What can hang from each mark
vupe: dato malas rokeg siril
pegu: dato malas siril
siril: pegu vupe
rokeg: pegu vupe
dato: vupe
malas: pegu vupe

Every row comes from one small tree of marks. The marks that hang from a mark follow it in brackets, in alphabetical order. Every link used is in the known rows. Which tree was each row made from?
Known rows
dato{vupe{malas{pegu} rokeg siril}}: -45.8	-33.3	-55.7	-13.0	-30.7	-12.6	-20.7	-9.4	21.4	43.9	40.9	-51.4	-32.0	-31.1	34.5	20.6	-6.9	-29.9	31.9	26.8	12.4	40.6	-20.7
pegu{dato siril{vupe}}: 2.2	13.3	1.8	-2.1	-25.7	-35.6	-15.2	38.9	22.5	22.1	13.9	-18.1	-16.9	-21.7	32.7	0.9	6.1	-5.6	-30.0	4.8	-26.8	7.1	42.3
malas{pegu{dato} vupe{siril}}: -10.0	10.7	-16.0	-25.2	4.5	-66.9	-14.7	-8.1	19.4	24.0	53.4	-62.1	-53.2	-19.8	41.3	19.7	-50.0	-10.5	-7.9	-4.1	-10.1	14.4	-15.5
vupe{rokeg siril{pegu}}: -13.8	-16.5	-34.1	1.6	-5.5	-13.0	4.3	-3.1	-5.9	31.9	9.9	-48.7	-33.0	-38.2	28.6	4.3	-0.6	3.7	26.3	39.1	32.7	6.3	-31.3
siril{vupe}: -5.0	8.0	1.6	8.1	4.2	-4.3	-18.5	12.5	15.4	25.8	4.2	-4.0	0.8	-14.7	13.0	0.1	0.0	-10.9	-10.6	-9.6	-4.0	-1.1	27.7
vupe{dato malas rokeg}: -8.5	-41.7	-32.9	8.6	-23.9	22.7	2.0	10.9	-14.4	45.0	39.4	-8.3	-6.2	-17.7	17.9	-6.7	12.1	-43.0	-0.2	11.2	13.7	13.4	-23.7
pegu{dato siril{vupe{malas rokeg}}}: -16.0	-9.6	-31.2	11.6	-34.2	-8.9	-18.4	41.2	21.7	50.1	23.0	-33.8	-27.7	-37.0	41.7	-13.4	37.3	-16.9	-20.1	15.5	-18.0	26.5	28.6
pegu{malas siril}: 7.0	-11.0	10.3	-31.5	-17.6	-14.4	-2.4	36.5	-7.1	-5.9	12.3	-33.2	15.5	9.2	1.2	19.3	27.4	24.7	-0.5	5.2	-23.5	4.5	6.4
dato{vupe{malas siril}}: -33.0	-37.5	-38.9	-2.1	-38.8	-15.6	-4.8	15.7	0.7	20.3	34.9	-39.1	-13.3	12.9	19.6	32.5	-5.1	-32.8	22.9	26.6	-14.2	33.5	6.1
vupe{dato}: 11.0	-17.0	0.6	-7.3	-15.0	-3.3	2.0	8.2	-13.0	16.6	29.2	8.8	5.0	-2.4	7.1	7.4	-17.9	-31.4	-8.5	-1.3	6.2	-2.7	-6.9
rokeg{pegu{malas siril} vupe}: 31.4	-16.9	1.3	-10.2	-38.4	-25.4	26.1	21.1	-14.0	-13.7	24.0	-22.5	3.0	-4.0	7.0	15.4	10.4	23.2	-8.2	28.5	-28.6	29.1	-7.9
rokeg{pegu{malas siril} vupe{dato}}: 43.9	-33.7	2.5	-16.0	-52.1	-28.3	29.5	29.0	-27.6	3.2	52.6	-13.6	9.8	-5.0	14.9	24.3	-5.8	-9.2	-17.4	31.0	-22.0	24.3	-15.3
rokeg{pegu{malas{vupe{siril}}}}: 4.3	-17.5	-5.8	-30.3	-1.5	-30.9	20.3	26.3	-22.4	12.5	45.5	-73.9	5.5	1.2	1.7	10.1	-19.6	-0.8	1.1	13.6	-21.8	39.7	-23.6
pegu{malas siril{vupe{rokeg}}}: -1.9	-11.1	5.5	-16.1	-10.9	-1.8	-24.5	52.0	3.8	38.5	10.5	-33.0	6.9	-44.4	10.2	-0.1	49.8	17.0	-11.1	4.5	-11.0	10.5	28.8
siril{vupe{malas{pegu{dato}} rokeg}}: -28.9	7.1	-46.9	8.1	-6.4	-6.0	-32.3	-4.4	40.6	61.5	29.3	-39.0	-37.8	-43.1	48.4	-10.3	3.5	-28.8	-9.2	-1.2	-4.4	23.7	-1.5
dato{vupe{malas}}: -33.4	-21.6	-34.8	2.1	-40.1	1.2	-19.1	10.3	23.8	11.4	15.0	-12.0	1.9	9.1	9.7	11.2	5.7	-31.7	1.7	7.8	-9.4	20.2	1.1
malas{vupe{siril}}: -3.6	-9.1	-1.7	-12.7	9.5	-38.9	-3.6	11.2	-8.6	17.4	36.6	-45.8	-23.4	-6.9	15.4	13.1	-25.0	-5.2	0.9	0.0	-1.1	7.2	0.5
dato{vupe}: -21.6	-5.7	-3.7	-5.0	-30.0	-9.0	-22.2	10.6	24.9	1.1	-3.6	8.8	1.4	-13.7	-3.1	5.5	-2.2	-17.7	-6.5	3.8	0.0	7.3	5.9
rokeg{vupe{dato}}: 29.0	-20.6	0.4	18.5	-21.8	-21.2	1.8	-2.8	-15.3	13.6	37.8	26.7	-23.0	-13.4	15.0	17.9	-19.8	-26.2	-16.6	4.5	1.6	-9.4	-2.2
pegu{siril}: 6.2	-5.4	2.9	-16.7	-18.8	-14.0	4.2	17.4	-0.1	-7.0	5.7	-14.2	4.1	1.6	15.6	7.3	10.7	12.5	-0.6	10.8	-3.2	2.7	10.7
malas{pegu{dato}}: -4.9	21.7	-14.7	-13.4	-3.2	-29.4	-11.2	-19.8	28.8	8.7	14.3	-14.8	-30.3	-13.9	23.5	4.9	-25.8	-4.8	-7.6	-3.7	-9.6	4.5	-16.7
malas{pegu vupe}: -9.7	17.5	-9.1	-29.2	16.1	-34.5	-25.9	-21.8	34.9	13.6	31.7	-36.7	-14.8	-13.4	28.2	4.7	-35.1	-3.8	-9.8	-24.8	12.5	-3.9	-23.6
vupe{dato siril}: 10.3	-31.4	-4.4	-10.7	-13.4	-20.8	16.0	12.9	-35.9	25.9	46.6	-16.6	-10.9	0.4	16.7	27.4	-30.6	-32.6	10.2	17.1	-0.2	9.9	-3.7
vupe{malas rokeg{pegu} siril}: -12.9	-43.6	-47.7	8.4	-21.9	14.9	40.2	3.7	-27.6	32.3	31.0	-51.6	-11.4	-14.1	19.3	-10.7	1.6	-19.9	26.2	49.3	1.8	59.7	-28.8

Which tree is each row?
-18.7	-8.6	-44.3	-17.0	-31.3	-16.8	-7.8	1.0	27.6	29.2	33.7	-45.7	-38.4	-28.9	47.0	-1.5	12.2	-3.9	-1.1	18.7	-5.1	26.5	-20.1
vupe{malas{pegu{dato siril}} rokeg}
10.4	-24.6	-6.4	-5.8	-17.9	16.4	1.1	38.9	-15.1	57.2	32.9	-16.2	23.1	-45.8	4.0	-16.4	6.3	-34.6	-19.4	14.6	-3.1	32.0	-11.8
siril{vupe{dato rokeg{pegu{malas}}}}
-25.0	-14.9	-45.9	6.9	-64.0	-5.4	9.5	16.4	25.8	8.1	18.5	-18.4	-4.7	1.9	15.3	-8.9	-12.3	-45.8	-15.4	29.1	-29.2	52.6	-17.9
rokeg{pegu{dato{vupe{malas}}}}
-1.9	-33.6	-35.0	-6.6	-19.8	-15.9	7.5	6.3	-20.5	47.8	37.5	-38.5	-27.6	-39.7	36.1	10.4	-17.8	-28.1	18.8	37.0	36.3	4.3	-39.9
vupe{dato rokeg siril{pegu}}
-46.2	-19.7	-49.7	-8.6	-31.0	4.6	-33.8	-15.3	43.3	35.5	21.3	-24.9	-17.2	-33.0	27.1	2.0	3.5	-29.1	13.4	10.2	19.2	25.4	-26.8
dato{vupe{malas{pegu} rokeg}}
-9.7	18.9	-15.8	-19.8	-7.3	-47.3	-23.4	25.8	30.6	15.1	24.3	-62.2	-23.6	-9.0	19.9	6.7	-4.9	3.4	-30.1	-8.3	-11.4	-10.8	-34.0
siril{pegu{dato malas{vupe}}}
-7.5	-57.1	-39.1	5.3	-23.6	3.9	14.2	17.8	-38.1	52.4	57.8	-35.0	-23.3	-13.7	24.9	11.3	-1.9	-43.9	21.2	28.3	7.5	27.3	-17.5
vupe{dato malas rokeg siril}
-29.7	-14.3	-33.6	-11.6	-37.9	-35.1	-11.4	6.4	17.4	14.6	13.8	-43.7	-20.9	-12.0	28.8	28.6	-24.0	-18.6	21.5	32.8	16.2	9.8	-16.0
dato{vupe{siril{pegu}}}
-6.3	-12.8	-21.7	-9.4	-12.1	-1.6	-29.1	33.9	6.9	65.8	29.7	-33.7	1.0	-46.8	26.6	2.4	12.1	-26.7	-10.2	6.6	19.7	-8.3	-19.6
siril{pegu{malas} vupe{dato rokeg}}
-19.4	-38.8	-18.6	-15.8	-38.0	-2.3	9.7	34.6	-14.2	24.1	17.1	-41.1	5.0	-42.3	-11.8	1.8	10.8	-9.9	12.8	43.9	-7.0	57.1	-21.2
dato{vupe{rokeg{pegu{malas}} siril}}
6.2	-3.9	-11.9	-12.0	-33.7	-26.4	8.2	31.6	17.0	18.9	20.3	-35.8	-20.8	-56.9	22.1	-38.3	0.0	-3.2	-39.2	22.3	-1.1	36.1	-21.2
malas{vupe{rokeg{pegu{dato siril}}}}
1.6	-18.2	-4.7	10.0	-8.5	9.3	-20.9	24.4	0.2	62.0	25.9	9.5	-4.4	-54.7	16.4	-13.3	4.1	-39.7	-17.6	-1.2	19.0	1.2	12.7
siril{vupe{dato rokeg}}
-15.5	-48.3	-63.2	0.9	-29.7	-5.7	12.4	6.3	-20.0	56.8	56.5	-60.0	-27.3	-15.3	48.6	15.3	-8.8	-43.4	27.6	42.5	28.5	14.9	-46.8
vupe{dato malas rokeg siril{pegu}}
-39.3	-30.3	-39.3	10.6	-37.8	18.0	-24.3	14.5	23.0	30.2	8.1	-7.2	-9.0	-29.3	6.5	-8.7	26.7	-30.5	1.5	16.5	9.5	25.0	-9.1
dato{vupe{malas rokeg}}
-26.2	-30.4	-15.1	1.2	-29.0	-9.7	-15.0	20.1	0.6	30.0	8.3	-11.8	-24.5	-49.1	2.0	4.4	5.8	-16.4	12.5	29.0	13.2	25.7	5.6
dato{vupe{rokeg siril}}
-25.8	-31.6	-49.5	2.0	-62.8	-23.7	21.8	20.1	2.7	16.9	40.8	-47.2	-19.4	4.4	23.1	9.4	-24.8	-47.4	3.6	47.1	-34.0	68.3	-12.5
rokeg{pegu{dato{vupe{malas siril}}}}
15.1	-36.0	-26.6	23.6	-35.0	-13.3	3.8	-2.1	-15.7	24.5	55.5	4.1	-22.7	10.5	26.9	23.4	-14.0	-40.7	-7.2	9.1	-6.7	2.7	-9.7
rokeg{vupe{dato malas}}
13.5	-13.3	3.8	-16.4	-28.5	-21.9	-12.1	39.0	1.6	37.0	38.2	-8.3	9.2	-16.3	34.4	15.1	-6.5	-30.7	-17.2	2.6	-3.4	-1.6	29.2
pegu{siril{vupe{dato}}}
-24.7	-14.0	-33.4	22.9	-3.0	21.8	-21.1	15.6	13.8	54.1	14.8	-21.9	-9.5	-28.7	22.2	-14.1	27.9	-23.3	0.6	1.7	4.6	17.1	15.1
siril{vupe{malas rokeg}}
3.6	-23.1	-28.7	-14.5	-20.4	-30.8	12.9	2.5	-18.2	29.1	45.8	-42.0	-16.3	-1.1	39.7	30.8	-38.5	-30.0	17.5	30.7	19.1	-3.2	-32.6
vupe{dato siril{pegu}}
-11.8	-30.5	-32.8	16.6	-18.6	18.2	-17.6	26.0	0.6	70.8	42.9	-10.9	-4.9	-29.5	29.3	-8.8	12.5	-54.2	-11.1	3.0	10.3	14.3	5.9
siril{vupe{dato malas rokeg}}
-25.5	-3.9	-11.4	12.6	-39.8	-6.9	-28.2	23.8	30.3	20.8	-5.4	15.9	-30.3	-60.7	-0.8	-18.6	16.6	-20.3	-25.9	13.7	0.2	18.8	1.3
pegu{dato{vupe{rokeg}}}
2.0	-32.4	-13.3	-11.6	-6.2	5.4	31.0	22.6	-38.3	22.9	20.3	-49.1	0.2	-29.6	-7.4	-4.4	13.0	6.5	19.3	39.8	-10.4	50.1	-26.0
vupe{rokeg{pegu{malas}} siril}
4.1	-21.5	-3.9	-5.9	-3.3	-8.6	-20.9	19.3	-1.2	42.7	38.3	-3.8	-13.6	-48.7	11.6	-18.0	-10.1	-32.9	-27.2	-11.1	27.5	-5.0	-22.6
malas{vupe{dato rokeg}}
-1.1	-12.7	-18.6	1.2	-12.8	-30.6	17.4	20.0	-6.1	33.0	34.7	-48.7	-39.0	-55.1	16.8	-27.2	-19.5	-16.6	-20.2	28.6	-3.8	46.9	-25.3
malas{vupe{rokeg{pegu{dato}} siril}}
-11.8	-10.5	-24.2	-3.2	-25.4	-10.3	-11.0	30.0	15.5	29.2	29.2	-41.3	4.7	10.4	40.0	12.6	17.5	-13.8	-1.1	5.1	-17.7	14.3	32.2
pegu{siril{vupe{malas}}}
-21.1	-21.5	-41.8	-10.9	-84.3	-18.7	13.1	33.1	26.5	1.4	26.4	-31.9	-0.7	2.8	28.4	-0.2	-2.5	-32.6	-16.8	41.6	-33.2	56.3	-7.5
rokeg{pegu{dato{vupe{malas}} siril}}
-16.2	-8.9	-44.1	27.0	-26.0	14.4	7.6	19.1	15.7	52.5	19.4	-26.7	-15.2	-38.7	27.1	-34.2	12.2	-36.5	-19.2	25.8	-16.5	52.0	-5.5
siril{vupe{malas rokeg{pegu{dato}}}}
-19.8	-18.6	-44.6	-17.6	-3.3	-22.7	6.4	-24.9	-1.4	23.9	51.0	-64.9	-23.4	21.5	43.0	35.5	-24.9	-15.3	39.4	14.4	-6.7	26.9	-21.2
vupe{malas{pegu} siril}
-11.6	-20.2	-15.2	-19.7	-50.2	-34.4	14.1	39.8	-5.2	6.4	27.5	-44.0	-5.7	-11.2	-3.0	17.0	-10.8	-20.7	-5.6	38.6	-45.4	56.2	-7.5
rokeg{pegu{dato{vupe{siril}} malas}}
-39.2	-44.1	-43.1	5.2	-36.6	-1.3	-11.8	19.3	1.6	40.1	28.2	-35.6	-22.8	-25.5	15.4	9.4	14.3	-30.4	22.4	33.9	4.0	39.1	-2.3
dato{vupe{malas rokeg siril}}
9.3	1.7	-3.4	-10.5	-20.8	-7.0	23.2	22.8	-6.9	-3.0	10.1	-26.0	6.0	-0.5	-11.0	-7.6	2.0	-0.3	-18.2	17.2	-37.7	35.6	-22.7
rokeg{pegu{dato malas}}
10.1	-12.3	-19.6	1.5	-13.2	-48.9	4.6	1.5	-13.8	10.8	33.9	-53.5	-36.8	-2.4	25.4	46.1	-6.2	19.0	20.6	30.1	-7.2	-1.1	-19.9
rokeg{vupe{siril{pegu{malas}}}}
-2.4	24.6	-9.1	-23.9	-17.5	-45.0	-26.3	10.3	42.2	26.8	25.8	-35.7	-24.7	-27.8	53.2	13.5	-16.1	-5.3	-18.4	-1.1	-18.1	8.6	23.3
malas{pegu{dato siril{vupe}}}
